Known rows, with every way that one mark hangs from another
R[G]: [-.28, -.28, .21, .13, .12, .16, -.14, -.20, -.11, .19, .37, .27, .00, -.13, .01, -.08, .19, .08, -.05, -.42, .10, .32, -.08, .38, -.06, .17]
F[Q S Z[K P]]: [-.52, -.08, .23, .01, .12, .05, -.11, -.27, -.21, .29, .28, .15, -.28, -.24, -.02, -.21, -.17, .07, -.07, .25, .13, .47, .42, .43, -.02, .28]
F[Q S Z[K P V]]: [-.52, .08, .28, -.02, .09, .03, -.14, -.22, -.23, .24, .32, .01, -.33, -.32, .01, -.19, -.24, .15, -.03, .50, .14, .47, .38, .44, -.03, .27]
Q[F[S Z[K P[G] V]]]: [-.38, .12, .34, -.04, .09, .13, -.12, -.16, -.13, .24, .34, -.40, .02, -.33, .17, -.11, -.36, .20, -.13, .19, .14, .28, .21, .20, .01, .29]
S[F[Q Z]]: [-.36, -.21, .36, -.03, .12, .07, -.06, -.27, -.15, .27, .35, .10, -.02, -.06, .00, -.11, -.20, -.08, -.17, -.06, -.05, .24, .24, .42, -.08, .19]
J[X[K[Z[P[G[R]]]]]]: [-.30, -.34, .04, .12, -.20, .14, -.05, -.36, -.06, -.03, -.09, -.25, -.01, -.26, .09, -.08, -.09, .04, -.15, -.20, -.10, .21, .12, .47, -.01, .05]
R[G[P[Z[V]]]]: [-.33, -.14, .21, .18, .08, .20, -.13, -.36, -.17, .09, .30, -.11, -.03, -.31, .08, -.05, -.24, .02, .03, -.04, .18, .24, -.11, .19, -.09, .23]
Z[K P[G] V]: [-.41, .17, .45, .09, -.17, .14, -.11, -.24, -.15, .16, .30, -.32, .08, -.36, .17, -.07, -.11, .11, -.05, .07, .09, .32, .21, .21, -.07, .27]
Q[F[S Z[K]]]: [-.29, .03, .25, -.05, .17, .09, -.09, .02, -.14, .18, .23, -.08, -.03, -.15, .09, -.15, -.15, .27, -.15, -.02, .08, .26, .06, .36, .03, .19]
X[K[Z[V]]]: [-.24, -.11, .16, .00, -.03, .01, -.16, -.05, -.10, -.07, .04, -.11, -.18, -.30, .16, -.11, -.15, .29, -.08, .00, -.13, .27, -.12, .55, .00, .05]
F[Q S Z[P[G]]]: [-.55, -.33, .16, .06, .19, .11, -.13, -.60, -.15, .27, .42, .20, -.19, -.24, -.02, -.16, -.31, -.13, -.08, .35, .10, .44, .45, .27, -.03, .25]
K[Z]: [-.24, -.43, .21, .02, .02, .06, -.12, -.28, -.04, .00, .12, .15, .00, -.21, .08, -.08, -.11, .13, -.17, -.16, -.01, .28, .07, .43, .04, .10]
F[S Z[K P[G[R]]]]: [-.54, -.13, .26, .09, .07, .12, -.06, -.25, -.17, .25, .34, -.33, .00, -.26, .09, -.15, -.21, .04, -.08, .24, .15, .26, .51, .26, .00, .26]
J[X[K]]: [-.21, -.04, .09, .14, -.16, .13, -.09, -.14, -.13, -.06, -.05, .07, -.16, -.13, .01, -.12, .12, .22, -.05, -.31, -.11, .24, -.24, .52, -.05, .00]
Q[F[Z]]: [-.23, -.11, .26, -.03, .14, .14, -.08, -.23, -.07, .19, .25, .08, .05, -.14, .11, -.05, -.23, .19, -.19, -.09, .05, .15, -.14, .29, .03, .17]
V[Z[K P[G[R]]]]: [-.50, -.04, .45, .09, -.09, .20, -.07, -.26, -.08, .20, .10, -.07, .11, -.22, .08, -.10, -.12, .04, -.07, .17, .09, .13, .45, .30, -.09, .25]
Q[F[S Z]]: [-.27, -.11, .20, -.02, .21, .11, -.12, -.14, -.10, .19, .29, .02, -.06, -.15, .06, -.11, -.25, .19, -.16, -.01, .12, .22, -.01, .33, .03, .16]
P[G Z]: [-.37, -.23, .28, .15, .01, .18, -.08, -.55, -.05, .00, .27, -.13, .21, -.25, .07, -.10, -.23, -.04, -.06, .16, -.01, .20, .29, .06, -.04, .15]
V[Z]: [-.33, -.15, .39, .07, .05, .16, -.16, -.23, -.07, .07, .11, .36, -.06, -.13, -.02, -.11, -.11, .16, -.05, .09, .06, .16, .07, .39, -.07, .14]
Z[V]: [-.28, .06, .32, .07, -.07, .09, -.15, -.15, -.14, .04, .29, .06, -.08, -.24, .09, -.07, -.03, .20, -.05, .13, .08, .25, -.09, .37, -.04, .10]
X[J K[Z]]: [-.19, -.11, .01, -.11, .06, .03, -.13, .03, -.04, -.07, -.01, -.02, -.26, -.24, .05, -.12, -.20, .17, -.05, -.06, -.13, .27, -.17, .75, -.05, .03]
Z[P]: [-.34, -.08, .35, .14, -.11, .13, -.13, -.32, -.10, .22, .26, .03, -.07, -.26, .05, -.06, -.16, .04, -.11, -.22, .17, .27, .08, .33, -.05, .22]
R[G[P[Z[K]]]]: [-.35, -.15, .22, .18, .08, .20, -.07, -.26, -.19, .12, .22, -.12, .04, -.24, .08, -.10, -.09, .01, .02, -.28, .13, .26, -.01, .21, -.09, .26]
Z[K]: [-.31, .05, .33, .07, -.08, .09, -.07, .00, -.16, .09, .17, .07, .02, -.14, .08, -.13, .16, .21, -.07, -.17, .02, .29, .05, .40, -.04, .15]
S[F[Q Z[K P]]]: [-.42, -.03, .46, -.03, .02, .07, -.04, -.20, -.18, .37, .30, -.15, -.01, -.16, .04, -.13, -.26, -.06, -.18, -.15, .01, .28, .39, .42, -.09, .32]

Rows
[-.17, -.16, .08, .05, -.15, .08, -.12, -.16, -.09, -.18, -.11, -.06, -.17, -.26, .07, -.11, -.05, .30, -.08, -.12, -.14, .27, -.20, .57, .00, -.01] | J[X[K[Z[V]]]]
[-.45, -.23, .25, .03, .09, .10, -.10, -.55, -.14, .31, .31, .33, -.19, -.22, .00, -.09, -.28, -.03, -.12, .18, .09, .35, .19, .37, -.03, .25] | F[Q Z[P]]
[-.25, -.21, .12, .09, -.18, .13, -.13, -.38, -.06, -.10, -.03, -.26, -.08, -.35, .11, -.08, -.20, .16, -.09, -.12, -.12, .30, -.02, .41, -.01, .08] | J[X[K[Z[P[G] V]]]]
[-.49, -.07, .23, .01, .13, .05, -.18, -.41, -.19, .24, .39, .13, -.37, -.32, -.02, -.15, -.35, .07, -.05, .53, .18, .44, .31, .41, -.03, .23] | F[Q S Z[P V]]
[-.38, .07, .38, .09, -.07, .14, -.08, -.33, -.12, -.06, .24, -.37, .21, -.33, .14, -.13, -.17, .13, .00, .39, -.03, .24, .31, .09, -.05, .19] | P[G Z[K V]]
[-.47, .17, .39, .10, -.22, .13, -.05, -.17, -.16, .18, .27, -.41, .11, -.34, .18, -.06, -.05, .07, -.07, .21, .12, .22, .34, .28, -.06, .22] | Z[K P[G[R]] V]
[-.44, .07, .52, .01, -.06, .12, -.03, -.14, -.16, .29, .39, -.71, .21, -.25, .18, -.06, -.33, .00, -.15, .07, .05, .08, .45, .27, -.06, .29] | S[F[Z[K P[G[R]] V]]]
[-.23, .08, .10, -.11, -.03, .04, -.17, -.02, -.05, .00, .04, -.27, -.33, -.42, .09, -.08, -.41, .19, -.04, .11, -.03, .29, -.13, .72, -.07, .11] | X[J K[Z[P V]]]
[-.35, .28, .45, .07, -.20, .09, -.13, -.08, -.17, .17, .23, -.23, -.07, -.36, .13, -.09, -.10, .23, -.06, .01, .15, .31, .10, .37, -.06, .25] | Z[K P V]
[-.45, .00, .33, .13, -.18, .16, -.10, -.37, -.11, .19, .35, -.28, .06, -.33, .15, -.01, -.18, -.03, -.09, .25, .16, .19, .25, .25, -.06, .18] | Z[P[G[R]] V]
[-.40, -.02, .45, -.04, .02, .07, -.11, -.32, -.16, .33, .39, -.16, -.09, -.24, .05, -.07, -.42, -.05, -.16, .10, .06, .26, .29, .39, -.09, .27] | S[F[Q Z[P V]]]
[-.39, -.08, .24, .04, .16, .06, -.11, -.06, -.19, .11, .29, -.03, -.12, -.17, .03, -.20, -.08, .25, -.04, .13, .08, .31, .20, .38, .02, .18] | F[S Z[K]]
[-.45, -.28, .11, .01, .24, .04, -.13, -.35, -.18, .17, .34, .41, -.29, -.13, -.07, -.19, -.12, .04, -.07, .35, .06, .42, .25, .44, .00, .13] | F[Q S Z]
[-.35, -.02, .25, .15, .04, .18, -.10, -.22, -.20, .09, .25, -.23, .00, -.32, .11, -.09, -.14, .08, .05, -.09, .15, .26, -.05, .22, -.09, .26] | R[G[P[Z[K V]]]]
[-.41, .00, .25, -.01, .08, .15, -.11, -.26, -.10, .26, .38, -.38, .01, -.31, .15, -.05, -.41, .08, -.16, .33, .20, .16, .25, .24, .02, .20] | Q[F[S Z[P[G[R]] V]]]
[-.39, -.08, .53, .03, .01, .13, -.05, -.23, -.13, .31, .37, -.50, .22, -.20, .13, -.09, -.34, -.03, -.16, -.27, .00, .17, .38, .21, -.07, .33] | S[F[Z[K P[G]]]]
[-.30, -.20, .08, .09, -.23, .13, -.08, -.32, -.07, -.07, -.06, -.34, -.05, -.32, .12, -.06, -.14, .11, -.11, .01, -.09, .21, .08, .47, .00, .04] | J[X[K[Z[P[G[R]] V]]]]
[-.24, -.08, .07, -.08, .00, .05, -.14, -.06, -.03, .04, .00, -.16, -.29, -.34, .05, -.10, -.35, .11, -.07, -.11, -.04, .29, -.09, .72, -.07, .12] | X[J K[Z[P]]]
[-.34, -.28, .17, .20, .11, .21, -.10, -.40, -.15, .13, .27, -.02, .00, -.24, .05, -.07, -.18, -.06, .00, -.25, .16, .23, -.06, .19, -.09, .23] | R[G[P[Z]]]
[-.17, -.29, .04, .07, -.12, .09, -.09, -.20, -.08, -.14, -.14, .04, -.13, -.19, .03, -.12, .01, .23, -.11, -.31, -.16, .27, -.16, .57, .01, .00] | J[X[K[Z]]]
[-.41, -.06, .48, .04, -.03, .13, -.07, -.29, -.13, .29, .44, -.60, .18, -.25, .15, -.03, -.44, -.08, -.16, .09, .08, .05, .39, .25, -.06, .25] | S[F[Z[P[G[R]] V]]]
[-.43, .18, .26, .12, -.17, .14, .00, -.15, -.23, .01, .09, -.48, .01, -.31, .17, -.07, -.25, .05, -.01, .40, .15, .07, .15, .26, -.06, .13] | G[P[Z[K V]] R]
[-.37, .03, .27, .15, -.09, .16, -.04, -.28, -.19, .02, .08, -.24, .01, -.27, .12, -.11, -.27, .03, -.01, .01, .09, .18, .05, .17, -.06, .20] | G[P[Z[K]]]
[-.39, -.02, .30, -.01, .13, .15, -.10, -.20, -.11, .27, .30, -.28, .06, -.25, .13, -.12, -.32, .12, -.17, -.03, .12, .28, .25, .20, .01, .29] | Q[F[S Z[K P[G]]]]
[-.43, -.23, .23, .15, -.05, .17, -.02, -.48, -.07, .03, .24, -.24, .25, -.21, .08, -.09, -.16, -.10, -.08, .32, .03, .09, .41, .13, -.04, .09] | P[G[R] Z]
[-.45, -.04, .49, .09, -.03, .20, -.12, -.31, -.07, .17, .12, .01, .08, -.24, .06, -.12, -.18, .08, -.05, .05, .06, .22, .36, .24, -.09, .30] | V[Z[K P[G]]]
[-.32, -.08, .27, .00, .14, .13, -.14, -.22, -.09, .29, .30, -.12, -.10, -.25, .07, -.09, -.40, .14, -.18, -.06, .21, .24, .08, .30, .02, .24] | Q[F[S Z[P]]]
